Each row comes from the steps of one path. Every step used is in the known rows, and no mark comes twice. Write the path behind each row, first mark first.
Known rows:
g -> p: -.08,.21,.33,-.13,.00,.19,-.28,.06,.02,-.04,.02,-.24,-.10,-.01,-.20,.20,-.23,-.13,-.28,.04,-.20,.17,.12,.10,-.04,-.16,.17,.19,.06,.02,-.13
a -> d: .22,.17,-.06,.01,-.11,.15,-.42,.06,.00,-.10,.12,-.28,.02,.05,-.23,.20,-.19,-.11,-.23,.13,-.17,.12,.07,.04,-.10,-.28,.05,.15,-.19,.10,-.18
r -> v -> p -> g: .13,.28,.19,-.26,-.09,.33,-.06,-.11,.08,-.12,.10,-.18,-.24,-.04,-.45,.07,-.47,-.19,-.20,.53,-.10,.06,.36,.04,-.07,-.19,.00,.01,-.09,-.02,-.24
g -> d: -.13,.13,.23,-.16,-.07,.10,-.39,-.02,-.01,-.03,.06,-.21,-.10,-.05,-.16,.17,-.29,-.10,-.28,.11,-.24,.13,.13,.05,-.11,-.20,.20,.09,.03,-.02,-.11
v -> p: .20,.21,.16,-.03,-.06,.17,-.32,-.07,.02,-.14,.03,-.25,-.11,.08,-.25,.12,-.38,-.16,-.21,.43,-.09,.19,.11,.00,-.02,-.25,.01,.12,.02,.06,-.16
p -> k: .13,.13,.32,-.14,-.17,.30,-.27,.11,-.02,-.10,-.04,-.24,-.04,.02,-.30,.01,-.26,-.12,-.27,.03,-.19,.12,.22,.07,.08,.07,.11,.05,-.11,.09,-.18
k -> p: .24,.19,.00,-.08,.13,.08,-.29,.04,-.01,-.04,.02,-.22,-.09,.03,-.10,.21,-.23,-.11,-.28,.08,-.23,.26,.05,.02,.02,-.27,.09,.13,.07,.05,-.17
h -> s -> k -> p: .14,.12,-.03,-.17,.15,.26,-.14,.05,.03,.00,.06,-.29,-.16,.10,-.19,-.09,.06,-.06,-.23,.02,-.29,.30,.08,.14,.05,-.20,.01,.18,.00,-.02,-.18
a -> d -> g -> y -> u: -.16,.14,-.21,.00,.00,.21,-.39,.11,.05,-.28,.12,-.34,-.10,-.04,-.10,.34,-.26,-.10,-.25,.24,-.15,.19,.18,-.08,-.26,-.40,-.01,.12,.04,.32,-.16
h -> s -> k -> p -> v: .10,.15,-.05,-.20,.10,.46,-.19,.02,-.06,-.06,-.03,-.31,-.19,.05,-.31,-.12,-.01,-.08,-.20,-.02,-.34,.22,.24,.04,.00,-.01,.03,.14,-.01,-.09,-.22
a -> d -> g -> y: -.10,.21,-.13,.01,-.05,.21,-.35,.15,.06,-.26,.07,-.37,-.08,.01,-.17,.26,-.29,-.03,-.34,.31,-.19,.20,.24,-.06,-.21,-.37,.00,.04,-.22,.03,-.16
u -> y -> d -> g -> p -> v -> r: -.26,.37,.22,-.06,.00,.52,-.07,.06,.00,-.31,.15,-.45,-.04,-.40,-.26,.15,-.47,.00,-.06,.55,-.31,.04,.35,-.25,-.17,-.26,-.04,.07,.12,.30,-.11
u -> y: .11,.10,.29,-.12,-.13,.27,-.13,-.02,-.01,-.12,.07,-.37,.13,.00,-.25,.23,-.33,-.11,-.29,.21,-.14,.14,.00,-.03,-.13,-.38,-.05,.11,-.02,.12,-.21
y -> u: .12,.02,.17,-.05,-.08,.13,-.36,.01,-.04,-.11,.03,-.16,-.02,.03,-.10,.23,-.26,-.18,-.12,-.01,-.14,.14,.02,.06,-.07,-.20,.03,.15,.26,.37,-.26
h -> s -> d -> g -> p -> v: -.25,.27,.20,-.15,-.11,.53,-.12,.14,-.05,-.20,-.01,-.47,-.19,-.18,-.41,-.04,-.06,-.04,-.20,.06,-.28,.05,.45,.06,-.08,.04,.06,.21,-.05,-.12,-.09
u -> y -> d -> a: .11,.18,.22,-.12,-.11,.22,-.12,.04,-.04,-.32,.24,-.39,.17,-.15,-.19,.13,-.40,-.08,-.14,.35,-.08,.17,.06,-.18,-.08,-.29,-.06,.12,.11,.43,.01
y -> d -> g -> p: -.13,.33,.19,-.04,.05,.13,-.26,.19,-.02,-.29,.14,-.34,-.13,-.18,-.06,.13,-.35,-.07,-.13,.25,-.26,.18,.19,.02,-.05,-.21,.13,.10,.17,.22,-.06
k -> p -> g -> y: -.05,.36,-.08,-.15,.14,.28,-.31,-.03,.08,-.04,.05,-.19,-.27,.01,-.16,.29,-.32,-.07,-.41,.17,-.21,.32,.21,-.13,-.09,-.19,.18,.03,.00,.05,-.21
k -> p -> v -> r: .18,.26,-.06,-.07,.15,.34,-.26,-.03,.01,-.08,-.07,-.18,-.12,-.08,-.24,.13,-.32,-.04,-.11,.24,-.28,.14,.31,-.17,.01,-.10,-.01,.03,.04,.06,-.22
r -> v -> p -> g -> y: -.12,.32,.17,-.33,-.03,.38,-.05,-.17,.11,-.06,.08,-.19,-.32,.00,-.46,.14,-.48,-.09,-.33,.56,-.06,.11,.32,-.06,-.17,-.21,-.03,.03,-.12,-.06,-.16
y -> d -> g: .14,.22,.13,.06,-.05,.10,-.30,.16,-.03,-.34,.10,-.28,-.02,-.12,-.04,.10,-.42,-.06,-.06,.28,-.24,.16,.17,.00,-.05,-.21,.03,.01,.10,.27,-.18
s -> k: .16,.10,.25,-.07,-.07,.23,-.15,.13,.05,-.06,.02,-.25,-.08,.08,-.21,-.17,-.26,-.14,-.25,.10,-.23,.21,.14,.10,-.01,-.15,-.08,.01,-.04,.02,-.24
p -> v -> r: .10,.15,.19,-.03,-.07,.42,-.29,-.02,-.02,-.13,-.09,-.16,-.04,-.03,-.31,.09,-.40,-.04,-.05,.24,-.24,.04,.35,-.11,-.02,-.04,-.02,-.03,-.03,.09,-.28
r -> v: .13,.05,.30,-.28,-.08,.18,-.01,-.01,-.01,-.04,.02,-.15,.01,.02,-.34,.11,-.34,-.12,-.20,.07,-.17,.05,.16,.13,-.08,-.23,-.06,.06,-.07,-.06,-.18
a -> d -> y -> u: .21,.08,-.13,-.03,-.07,.15,-.33,.15,-.11,-.38,.21,-.23,.00,-.07,-.21,.29,-.21,-.19,-.13,.18,-.08,.12,.16,-.07,-.09,-.30,.07,.14,.11,.41,-.27
u -> y -> d -> g -> p -> k: -.24,.36,.35,-.15,-.09,.40,-.07,.17,.00,-.27,.19,-.54,-.06,-.34,-.24,.08,-.35,-.06,-.31,.38,-.26,.10,.21,-.09,-.04,-.15,.09,.14,.05,.33,.00
d -> g -> y: -.17,.13,.17,-.05,-.03,.22,-.23,.11,.02,-.25,-.06,-.31,-.07,.04,-.12,.21,-.40,-.01,-.30,.24,-.19,.26,.27,-.05,-.12,-.28,.01,-.04,.01,.00,-.20
s -> h: .14,.04,.22,-.06,-.10,.25,-.19,.09,.10,-.02,-.13,-.16,-.03,.02,-.20,.02,-.33,-.18,-.15,.12,-.15,.25,.17,.03,-.05,-.16,-.13,.08,.10,.03,-.14

Which path is each row?
-.20,.05,.10,-.05,.01,.22,-.30,.09,.02,-.28,-.01,-.27,-.09,.00,-.07,.27,-.38,-.07,-.20,.15,-.14,.22,.20,-.06,-.18,-.29,-.01,.05,.23,.29,-.23
d -> g -> y -> u
.15,.25,.25,-.09,-.13,.31,-.27,-.01,.03,-.12,.01,-.30,-.17,.03,-.35,-.03,-.34,-.16,-.28,.40,-.10,.13,.23,-.03,.08,-.01,.08,.09,-.08,.09,-.12
v -> p -> k
-.17,.13,.21,-.19,-.09,.10,-.34,.05,.00,-.19,.07,-.24,-.05,-.10,-.17,.14,-.36,-.12,-.28,.16,-.15,.15,.30,-.05,-.07,-.14,.17,.06,.06,.06,-.04
g -> d -> a
-.06,.33,.14,-.09,-.02,.30,-.38,.01,.02,-.11,.17,-.19,-.18,-.03,-.14,.19,-.39,-.02,-.21,.26,-.16,.21,.12,-.09,-.13,-.06,.14,.01,.02,.33,-.18
p -> g -> y -> d
-.20,.16,-.16,-.26,.18,.46,-.20,-.02,.09,.00,.14,-.21,-.37,.01,-.17,.04,.00,-.10,-.26,.07,-.24,.35,.14,-.01,-.12,-.14,.06,.19,.20,.31,-.25
h -> s -> k -> p -> g -> y -> u
-.12,.25,.29,-.18,-.08,.39,-.33,.05,-.06,-.11,-.06,-.31,-.10,-.04,-.32,.17,-.31,-.13,-.26,.00,-.28,.10,.30,-.01,-.07,.04,.17,.13,.05,-.06,-.15
g -> p -> v
-.15,.26,.02,-.20,-.06,.23,-.33,-.04,-.06,-.34,.23,-.17,-.36,-.23,-.21,.26,-.45,-.22,-.20,.59,-.08,.13,.40,-.18,-.14,-.14,.23,.02,.31,.35,-.26
v -> p -> g -> d -> y -> u
.16,.33,-.04,-.11,.05,.31,-.14,.11,.12,-.03,.06,-.20,-.29,-.05,-.15,-.09,-.28,-.17,-.30,.15,-.30,.33,.27,-.01,.03,-.12,.05,-.03,.01,.06,-.30
s -> k -> p -> g
.20,.31,-.08,-.08,.06,.22,-.32,.04,.07,-.07,.06,-.17,-.20,-.04,-.14,.20,-.31,-.16,-.26,.13,-.24,.26,.24,-.04,-.01,-.16,.17,.00,.02,.10,-.27
k -> p -> g
.07,.20,.18,.02,-.09,.21,-.13,.10,-.04,-.35,.18,-.44,.08,-.18,-.12,.17,-.44,-.04,-.15,.43,-.23,.14,.08,-.11,-.14,-.44,-.06,.04,.09,.36,-.14
u -> y -> d -> g
.01,.44,-.13,-.11,.15,.25,-.35,-.02,.04,-.05,.19,-.20,-.25,-.08,-.05,.25,-.35,-.03,-.31,.28,-.23,.30,.09,-.15,-.10,-.14,.19,.05,.10,.32,-.10
k -> p -> g -> y -> d
-.12,.31,.09,-.16,-.08,.26,-.29,-.03,-.04,-.33,.21,-.20,-.35,-.18,-.30,.18,-.47,-.15,-.29,.66,-.11,.17,.45,-.17,-.09,-.13,.25,-.06,.04,.05,-.22
v -> p -> g -> d -> y
-.15,.26,.27,-.11,.02,.45,-.27,.00,.00,-.09,-.05,-.20,-.13,-.11,-.33,.11,-.32,-.04,-.12,.22,-.23,.07,.39,-.08,-.06,-.01,.06,.09,.04,.02,-.18
g -> p -> v -> r
-.19,.33,.26,-.06,-.03,.26,-.09,.11,-.02,-.30,.23,-.53,-.02,-.28,-.13,.22,-.37,-.07,-.22,.40,-.27,.15,.10,-.09,-.15,-.42,.03,.16,.17,.29,-.04
u -> y -> d -> g -> p
-.18,.23,.25,-.09,.01,.18,-.25,.18,.04,-.26,.00,-.34,-.09,-.10,-.13,.18,-.30,-.10,-.25,.16,-.25,.19,.31,.08,-.07,-.24,.13,.08,.08,-.03,-.18
d -> g -> p
-.16,.38,.22,-.09,-.12,.43,-.09,.23,-.03,-.21,-.06,-.45,-.17,-.25,-.33,-.01,-.32,-.12,-.28,.15,-.28,.09,.47,-.03,-.08,.03,.03,.07,-.02,-.09,-.06
s -> d -> g -> p -> v
-.18,.33,-.09,-.25,.08,.17,-.35,.06,.08,-.18,.14,-.20,-.26,-.22,-.11,.19,-.36,-.17,-.33,.22,-.22,.28,.45,-.15,-.04,-.12,.27,.01,.07,.08,-.06
k -> p -> g -> d -> a
-.21,.29,.16,-.42,-.10,.28,-.08,-.13,.10,-.21,.19,-.19,-.31,-.25,-.44,.07,-.55,-.19,-.26,.62,-.07,.06,.58,-.12,-.13,-.15,.11,.01,-.04,-.03,-.02
r -> v -> p -> g -> d -> a
-.19,.31,.17,-.37,-.07,.28,-.13,-.17,.06,-.01,.16,-.18,-.35,-.17,-.40,.10,-.48,-.16,-.30,.56,-.16,.04,.38,.00,-.17,-.21,.11,.03,-.04,-.11,-.11
r -> v -> p -> g -> d
.13,-.03,.12,-.15,-.06,.31,-.08,.12,-.17,-.25,.18,-.24,-.07,-.07,-.30,.06,.01,-.11,-.08,.08,-.02,.09,.14,.04,-.04,-.12,-.04,.25,.18,.34,-.22
h -> s -> d -> y -> u
-.11,.34,-.04,-.23,.11,.25,-.06,.15,-.01,-.19,.18,-.22,-.39,-.25,-.18,-.01,-.33,-.12,-.41,.33,-.30,.27,.47,-.15,-.02,-.10,.20,-.12,.07,.00,-.25
s -> k -> p -> g -> d -> y
-.16,.29,.16,-.39,-.05,.30,.01,-.08,-.04,-.25,.23,-.14,-.33,-.25,-.46,.14,-.52,-.13,-.26,.69,-.10,.03,.54,-.12,-.15,-.17,.14,-.06,-.02,-.09,-.19
r -> v -> p -> g -> d -> y
-.10,.31,-.08,-.22,.10,.19,-.25,.05,-.05,-.23,.18,-.18,-.31,-.24,-.14,.26,-.35,-.11,-.36,.30,-.24,.24,.42,-.17,-.05,-.14,.34,-.05,.10,.04,-.22
k -> p -> g -> d -> y
-.08,.27,-.14,-.17,.15,.27,-.36,-.04,.08,-.05,.06,-.15,-.29,-.04,-.06,.35,-.29,-.16,-.32,.11,-.18,.30,.13,-.14,-.15,-.20,.14,.10,.26,.36,-.22
k -> p -> g -> y -> u
.16,.17,.24,-.07,-.12,.23,-.17,-.02,-.06,-.14,.23,-.36,.11,-.10,-.16,.18,-.36,-.06,-.18,.31,-.18,.13,-.14,-.07,-.13,-.37,-.04,.15,.08,.38,-.11
u -> y -> d
.17,.19,.16,-.06,-.07,.09,-.29,.12,-.04,-.31,.16,-.23,.05,-.07,-.12,.08,-.40,-.09,-.06,.20,-.09,.17,.15,-.06,.01,-.11,.04,.09,.12,.38,-.04
y -> d -> a
.00,.21,.17,-.06,.01,.17,-.34,-.02,-.04,-.07,.11,-.23,-.06,.02,-.10,.18,-.34,.01,-.25,.20,-.13,.20,-.05,-.04,-.12,-.18,.03,.13,.07,.27,-.05
g -> y -> d
-.11,.13,.25,-.17,-.06,.13,-.25,.06,-.14,-.26,.10,-.19,-.10,-.12,-.20,.25,-.35,-.06,-.30,.23,-.16,.13,.27,-.07,-.07,-.17,.20,.01,.08,.01,-.19
g -> d -> y
-.19,.31,.06,-.20,-.11,.25,-.37,-.05,.10,-.25,.19,-.24,-.29,-.16,-.27,.11,-.50,-.20,-.25,.59,-.10,.17,.47,-.15,-.08,-.11,.22,-.01,.02,.11,-.07
v -> p -> g -> d -> a
